What can hang from each mark:
lutab: vered zave
beku: vered zave
kulaze: vidog
ladufa: vidog
ruronir: vered zave
zave: lutab vidog
vered: vidog
vidog: bezifa ramo ribabit zave

Each row was made from one small tree. The marks that hang from a mark follow it in brackets, in alphabetical order. Every link used is in the known rows. Write each row's tree.
Known rows:
lutab[vered zave[vidog[bezifa ramo]]]: [-0.17 -0.05 -0.29 -0.01  0.03  0.15 -0.11 -0.05  0.11 -0.14  0.01 -0.21
  0.02 -0.29 -0.32 -0.24  0.10 -0.17 -0.46  0.09 -0.03  0.28]
ladufa[vidog[ramo ribabit]]: [ 0.24 -0.35  0.22  0.03  0.04  0.14 -0.05  0.09 -0.04  0.04  0.14 -0.11
  0.01  0.01 -0.27 -0.26  0.13  0.08  0.21 -0.55 -0.11 -0.18]
beku[vered zave[lutab vidog[ramo]]]: [-0.09  0.09 -0.21  0.20  0.02 -0.24  0.01  0.01  0.05 -0.06  0.02 -0.14
 -0.14 -0.18 -0.31 -0.39  0.27 -0.11 -0.18 -0.15  0.01 -0.64]
ladufa[vidog[bezifa ribabit zave]]: [ 0.20 -0.32  0.20  0.09 -0.04 -0.16  0.08  0.04 -0.04  0.08  0.05  0.13
  0.07  0.02 -0.28 -0.15  0.17  0.17  0.13 -0.28  0.06  0.23]
ruronir[zave[vidog]]: [-0.43 -0.03  0.21  0.07  0.18  0.02  0.12  0.09  0.07  0.11 -0.11  0.22
  0.09 -0.17 -0.05 -0.48  0.25 -0.04 -0.32 -0.31  0.11 -0.18]
kulaze[vidog[ramo ribabit]]: [ 0.16 -0.28  0.24 -0.28  0.05  0.28 -0.03 -0.02  0.01 -0.10  0.16 -0.03
  0.03  0.02 -0.12 -0.24  0.13 -0.04 -0.08 -0.40 -0.12 -0.39]
vered[vidog[bezifa ramo ribabit]]: [ 0.05 -0.34  0.11 -0.02 -0.03  0.11 -0.22 -0.06 -0.01  0.01  0.11 -0.17
  0.05  0.38 -0.18 -0.25  0.13 -0.03  0.17  0.07 -0.11 -0.14]
ruronir[vered[vidog[ramo ribabit zave]]]: [ 0.47 -0.30  0.07 -0.14 -0.14  0.11 -0.07 -0.11 -0.04 -0.14  0.09 -0.19
  0.01  0.42 -0.21  0.05  0.12 -0.02  0.60 -0.12  0.01 -0.06]
vered[vidog[bezifa ramo zave]]: [ 0.15 -0.27 -0.25  0.00 -0.05  0.04 -0.16 -0.03  0.03  0.07 -0.04 -0.14
  0.06  0.36 -0.10 -0.22  0.16 -0.06  0.02  0.06  0.11  0.16]
lutab[vered zave]: [-0.09  0.05  0.06 -0.03  0.07  0.16  0.01 -0.06  0.10 -0.06 -0.10  0.19
  0.06  0.05 -0.19 -0.16  0.08  0.01 -0.11 -0.23 -0.02  0.19]
zave[vidog]: [-0.11 -0.17  0.21  0.09  0.06  0.02  0.12 -0.06  0.06 -0.08 -0.12  0.24
  0.02 -0.18 -0.06 -0.43  0.24 -0.06 -0.26 -0.30 -0.07 -0.18]
zave[lutab[vered] vidog[ribabit]]: [ 0.00 -0.11  0.31  0.00 -0.10  0.21  0.15 -0.25  0.09 -0.12  0.10  0.12
  0.05 -0.49 -0.26 -0.11  0.19  0.15  0.16 -0.15 -0.01 -0.19]
ruronir[zave]: [-0.38 -0.02  0.20  0.01  0.16  0.01  0.02  0.07  0.04  0.11 -0.13  0.25
  0.13  0.19 -0.12 -0.36  0.16  0.05 -0.17 -0.34  0.07 -0.15]
kulaze[vidog[zave]]: [ 0.12 -0.15  0.12 -0.23  0.01  0.08  0.17 -0.03  0.05 -0.05 -0.08  0.28
  0.06  0.02  0.08 -0.21  0.18  0.00 -0.26 -0.47  0.11 -0.06]
vidog[ramo ribabit zave[lutab[vered]]]: [ 0.32 -0.19 -0.04 -0.02 -0.14  0.38 -0.02 -0.24  0.02 -0.09  0.18 -0.13
  0.03 -0.20 -0.49  0.03  0.14  0.17  0.43 -0.13  0.15  0.08]
ladufa[vidog[bezifa ramo ribabit zave]]: [ 0.30 -0.38 -0.02  0.06 -0.04 -0.02 -0.08  0.06 -0.04  0.05  0.12 -0.15
  0.04  0.01 -0.39 -0.17  0.15  0.09  0.12 -0.27  0.03  0.25]
vered[vidog]: [ 0.00 -0.14  0.24  0.00  0.02  0.04  0.02 -0.01  0.06  0.08 -0.13  0.21
  0.07  0.40  0.12 -0.29  0.18  0.01  0.09 -0.27 -0.05 -0.21]
zave[lutab[vered] vidog[bezifa ramo]]: [-0.09 -0.11 -0.29 -0.06 -0.08  0.12 -0.09 -0.25  0.12 -0.16 -0.02 -0.26
  0.06 -0.48 -0.30 -0.16  0.13  0.01 -0.33  0.12  0.01 -0.01]
vered[vidog[bezifa]]: [-0.11 -0.18  0.10 -0.06  0.00 -0.13 -0.09 -0.06  0.07  0.07 -0.15  0.12
  0.09  0.43  0.06 -0.27  0.15  0.02 -0.11  0.02 -0.06 -0.07]
zave[lutab[vered] vidog[bezifa ribabit]]: [-0.10 -0.15  0.19 -0.05 -0.13  0.05  0.05 -0.29  0.09 -0.14  0.06  0.05
  0.05 -0.47 -0.32 -0.08  0.17  0.14 -0.05  0.12 -0.02 -0.07]
ladufa[vidog[ramo zave]]: [ 0.33 -0.26 -0.16  0.08  0.04  0.08  0.00  0.15 -0.02  0.07 -0.02 -0.08
  0.00  0.00 -0.19 -0.27  0.15  0.05  0.06 -0.57  0.10  0.15]
zave[lutab[vered[vidog[ramo]]]]: [ 0.13 -0.06 -0.14 -0.13 -0.12  0.31 -0.11 -0.16  0.10  0.03 -0.03 -0.19
  0.04  0.09 -0.08 -0.03  0.08  0.09  0.23 -0.08  0.05 -0.17]
beku[zave[lutab vidog[ramo]]]: [-0.12  0.11 -0.27  0.08  0.15  0.11  0.01 -0.09  0.05  0.10  0.02 -0.10
 -0.21 -0.39 -0.19 -0.44  0.26 -0.04 -0.26 -0.24  0.00 -0.48]
lutab[vered]: [ 0.06 -0.21  0.22 -0.01 -0.01  0.16  0.02 -0.15  0.06 -0.14 -0.10  0.19
  0.10  0.07 -0.20 -0.09  0.08  0.06 -0.07 -0.21 -0.02 -0.06]
vered[vidog[bezifa ramo ribabit zave]]: [ 0.20 -0.35  0.00  0.04 -0.09  0.09 -0.15 -0.06 -0.03  0.04  0.13 -0.14
  0.03  0.35 -0.23 -0.17  0.17 -0.01  0.31  0.09  0.06  0.11]
vidog[bezifa ramo ribabit zave]: [ 0.17 -0.38 -0.02  0.05 -0.01  0.09 -0.12 -0.12 -0.04 -0.07  0.13 -0.10
  0.04  0.10 -0.43 -0.23  0.17 -0.03  0.10  0.01  0.01  0.17]
kulaze[vidog[bezifa zave[lutab[vered]]]]: [ 0.07 -0.04 -0.16 -0.32 -0.11  0.04  0.10 -0.24  0.15 -0.10 -0.10  0.09
  0.11 -0.26 -0.06  0.10  0.10  0.13 -0.33 -0.05  0.19  0.13]

Which tree is each row?
[ 0.06 -0.12  0.08 -0.02 -0.14 -0.01  0.01 -0.16  0.04  0.14  0.04  0.11
  0.05  0.16 -0.10 -0.12  0.21  0.21  0.37  0.09  0.12  0.08] : vered[vidog[bezifa ribabit zave[lutab]]]
[ 0.05 -0.32  0.11 -0.30  0.04  0.13 -0.11 -0.07  0.01 -0.14  0.12 -0.11
  0.06  0.05 -0.18 -0.25  0.12 -0.05 -0.32 -0.14 -0.14 -0.23] : kulaze[vidog[bezifa ramo ribabit]]
[ 0.31 -0.12  0.05 -0.12 -0.10 -0.10  0.06 -0.11  0.03 -0.08 -0.19  0.12
  0.07  0.45  0.05  0.05  0.14  0.01  0.30 -0.18  0.05  0.00] : ruronir[vered[vidog[zave]]]
[-0.11 -0.07  0.31  0.03 -0.03  0.09  0.15 -0.16  0.05 -0.01  0.07  0.18
  0.00 -0.42 -0.17 -0.37  0.28  0.13  0.12 -0.23 -0.06 -0.28] : zave[lutab vidog[ribabit]]
[-0.51  0.16  0.10  0.02  0.12  0.02  0.14  0.01  0.10  0.17 -0.09  0.19
  0.07 -0.42 -0.05 -0.44  0.26  0.07 -0.24 -0.25  0.15 -0.22] : ruronir[zave[lutab vidog]]
[ 0.30 -0.25 -0.06  0.13 -0.15 -0.17 -0.07  0.14  0.00 -0.04  0.00 -0.10
  0.08  0.54 -0.15 -0.22  0.19 -0.15  0.32 -0.16  0.13 -0.14] : beku[vered[vidog[ramo zave]]]
[ 0.09  0.01 -0.05 -0.03 -0.09  0.07  0.09 -0.08  0.08  0.19 -0.10  0.20
  0.01  0.15  0.09 -0.20  0.22  0.18  0.29 -0.18  0.19 -0.02] : vered[vidog[zave[lutab]]]
[ 0.06 -0.06 -0.40 -0.29 -0.04  0.09 -0.03 -0.12  0.09 -0.03 -0.02 -0.14
  0.06 -0.21 -0.08 -0.20  0.14  0.04 -0.38 -0.09  0.14  0.02] : kulaze[vidog[bezifa ramo zave[lutab]]]
[-0.13 -0.26 -0.15  0.03  0.05  0.01 -0.10 -0.07  0.06 -0.14 -0.05 -0.14
  0.05 -0.18 -0.22 -0.43  0.17 -0.13 -0.45 -0.03 -0.11 -0.06] : zave[vidog[bezifa ramo]]
[-0.28  0.14  0.10 -0.13  0.01  0.14  0.03 -0.03  0.12  0.24 -0.09  0.08
  0.15  0.11  0.03 -0.04  0.11  0.17  0.16 -0.11  0.22 -0.16] : ruronir[zave[lutab[vered[vidog]]]]
[ 0.04 -0.12  0.07  0.03  0.01  0.37 -0.01 -0.04  0.06 -0.11  0.20 -0.11
 -0.02 -0.33 -0.38 -0.23  0.12 -0.12  0.04 -0.18 -0.04  0.07] : lutab[vered zave[vidog[ramo ribabit]]]
[ 0.30 -0.29  0.31  0.12 -0.01  0.01  0.15  0.08 -0.04  0.12  0.07  0.22
  0.01  0.03 -0.21 -0.17  0.18  0.18  0.33 -0.56  0.08  0.11] : ladufa[vidog[ribabit zave]]
[-0.22 -0.06  0.03  0.25  0.07 -0.56  0.03  0.02  0.02 -0.13 -0.11  0.10
 -0.06  0.04 -0.26 -0.35  0.28 -0.18 -0.48  0.03 -0.04 -0.44] : beku[vered zave[vidog[bezifa]]]
[-0.17  0.15  0.04  0.19  0.03 -0.40  0.14 -0.03  0.07 -0.03 -0.05  0.15
 -0.13 -0.15 -0.18 -0.36  0.30 -0.04 -0.18 -0.20  0.03 -0.63] : beku[vered zave[lutab vidog]]
[-0.29 -0.01  0.08 -0.19  0.05 -0.26 -0.10  0.01  0.05  0.02 -0.24  0.00
  0.20  0.52  0.01 -0.03  0.10  0.01 -0.08  0.08  0.04 -0.06] : ruronir[vered[vidog[bezifa]] zave]
[ 0.05  0.05 -0.03 -0.28  0.00  0.11  0.19 -0.10  0.12  0.04 -0.08  0.25
  0.03 -0.19  0.10 -0.21  0.20  0.13 -0.19 -0.40  0.17 -0.09] : kulaze[vidog[zave[lutab]]]
[ 0.18 -0.30  0.24 -0.04  0.00  0.25 -0.13 -0.01 -0.01  0.03  0.14 -0.10
  0.00  0.39 -0.13 -0.29  0.15 -0.01  0.38 -0.18 -0.11 -0.28] : vered[vidog[ramo ribabit]]
[-0.16 -0.29  0.32  0.03  0.01 -0.07  0.05 -0.11  0.03 -0.11  0.06  0.15
  0.04 -0.16 -0.23 -0.36  0.25  0.00 -0.18 -0.01 -0.12 -0.11] : zave[vidog[bezifa ribabit]]
[ 0.03 -0.10 -0.25 -0.15 -0.12  0.17 -0.20 -0.20  0.12 -0.01 -0.06 -0.28
  0.09  0.09 -0.14 -0.02  0.06  0.08  0.00  0.20  0.04 -0.03] : zave[lutab[vered[vidog[bezifa ramo]]]]
[ 0.06 -0.06 -0.39 -0.05 -0.11  0.03 -0.13 -0.10  0.06  0.12 -0.03 -0.19
  0.05  0.13 -0.08 -0.21  0.16  0.08  0.10  0.10  0.17  0.13] : vered[vidog[bezifa ramo zave[lutab]]]
[ 0.24 -0.13  0.20 -0.01 -0.16  0.23  0.11 -0.28  0.06 -0.06  0.06  0.20
  0.06 -0.20 -0.35  0.05  0.14  0.24  0.44 -0.13  0.16  0.08] : vidog[ribabit zave[lutab[vered]]]
[ 0.04 -0.01  0.09 -0.14 -0.11  0.18  0.01 -0.17  0.13  0.07 -0.11  0.10
  0.08  0.09  0.02 -0.01  0.11  0.17  0.21 -0.09  0.05 -0.18] : zave[lutab[vered[vidog]]]
[ 0.15 -0.09  0.10 -0.06 -0.03  0.39 -0.13  0.00  0.06  0.03  0.18 -0.15
  0.01  0.27 -0.23 -0.08  0.07 -0.03  0.38 -0.09 -0.01  0.04] : lutab[vered[vidog[ramo ribabit]] zave]
[ 0.13 -0.15  0.07  0.05 -0.07 -0.14  0.10 -0.04  0.00  0.16  0.05  0.09
  0.04 -0.19 -0.24 -0.12  0.18  0.28  0.22 -0.26  0.10  0.18] : ladufa[vidog[bezifa ribabit zave[lutab]]]
[ 0.36 -0.27 -0.12 -0.03 -0.12  0.32 -0.06 -0.07  0.06 -0.02  0.00 -0.11
  0.06  0.24 -0.15  0.02  0.10 -0.04  0.28 -0.11  0.17  0.11] : lutab[vered[vidog[ramo zave]]]
[-0.18 -0.07 -0.29 -0.05  0.00  0.02 -0.10 -0.14  0.08 -0.06 -0.03 -0.19
  0.03 -0.42 -0.21 -0.43  0.21  0.00 -0.38  0.03 -0.05 -0.10] : zave[lutab vidog[bezifa ramo]]
[-0.21 -0.09 -0.03  0.06  0.09  0.08 -0.11  0.00  0.03 -0.04  0.15 -0.14
 -0.03 -0.23 -0.35 -0.46  0.19 -0.12 -0.20  0.03 -0.11  0.13] : lutab[zave[vidog[bezifa ramo ribabit]]]
[-0.31  0.00  0.18 -0.10  0.09 -0.15  0.11  0.01  0.07 -0.11 -0.19  0.10
  0.12 -0.09 -0.09 -0.23  0.18 -0.05 -0.25 -0.27  0.01 -0.19] : ruronir[vered zave[vidog]]
[-0.07 -0.01 -0.18 -0.01 -0.06 -0.11  0.01 -0.19  0.07  0.04 -0.15  0.14
  0.06 -0.07 -0.18 -0.21  0.19  0.17 -0.11  0.01  0.12  0.20] : vidog[bezifa zave[lutab]]
[ 0.12 -0.36  0.20  0.07 -0.15 -0.27 -0.22  0.05 -0.03 -0.11  0.12 -0.23
  0.11  0.59 -0.31 -0.19  0.14 -0.13  0.24  0.13 -0.13 -0.31] : beku[vered[vidog[bezifa ramo ribabit]]]
[-0.08 -0.03 -0.03 -0.12 -0.10  0.00 -0.06 -0.24  0.14  0.00 -0.13  0.02
  0.14  0.13 -0.02  0.04  0.09  0.16  0.00  0.17  0.05 -0.02] : zave[lutab[vered[vidog[bezifa]]]]
[ 0.18 -0.32  0.00 -0.24 -0.02  0.15 -0.04 -0.06 -0.03 -0.11  0.16 -0.10
  0.06  0.00 -0.22 -0.16  0.13 -0.04 -0.17 -0.11  0.03  0.04] : kulaze[vidog[bezifa ramo ribabit zave]]
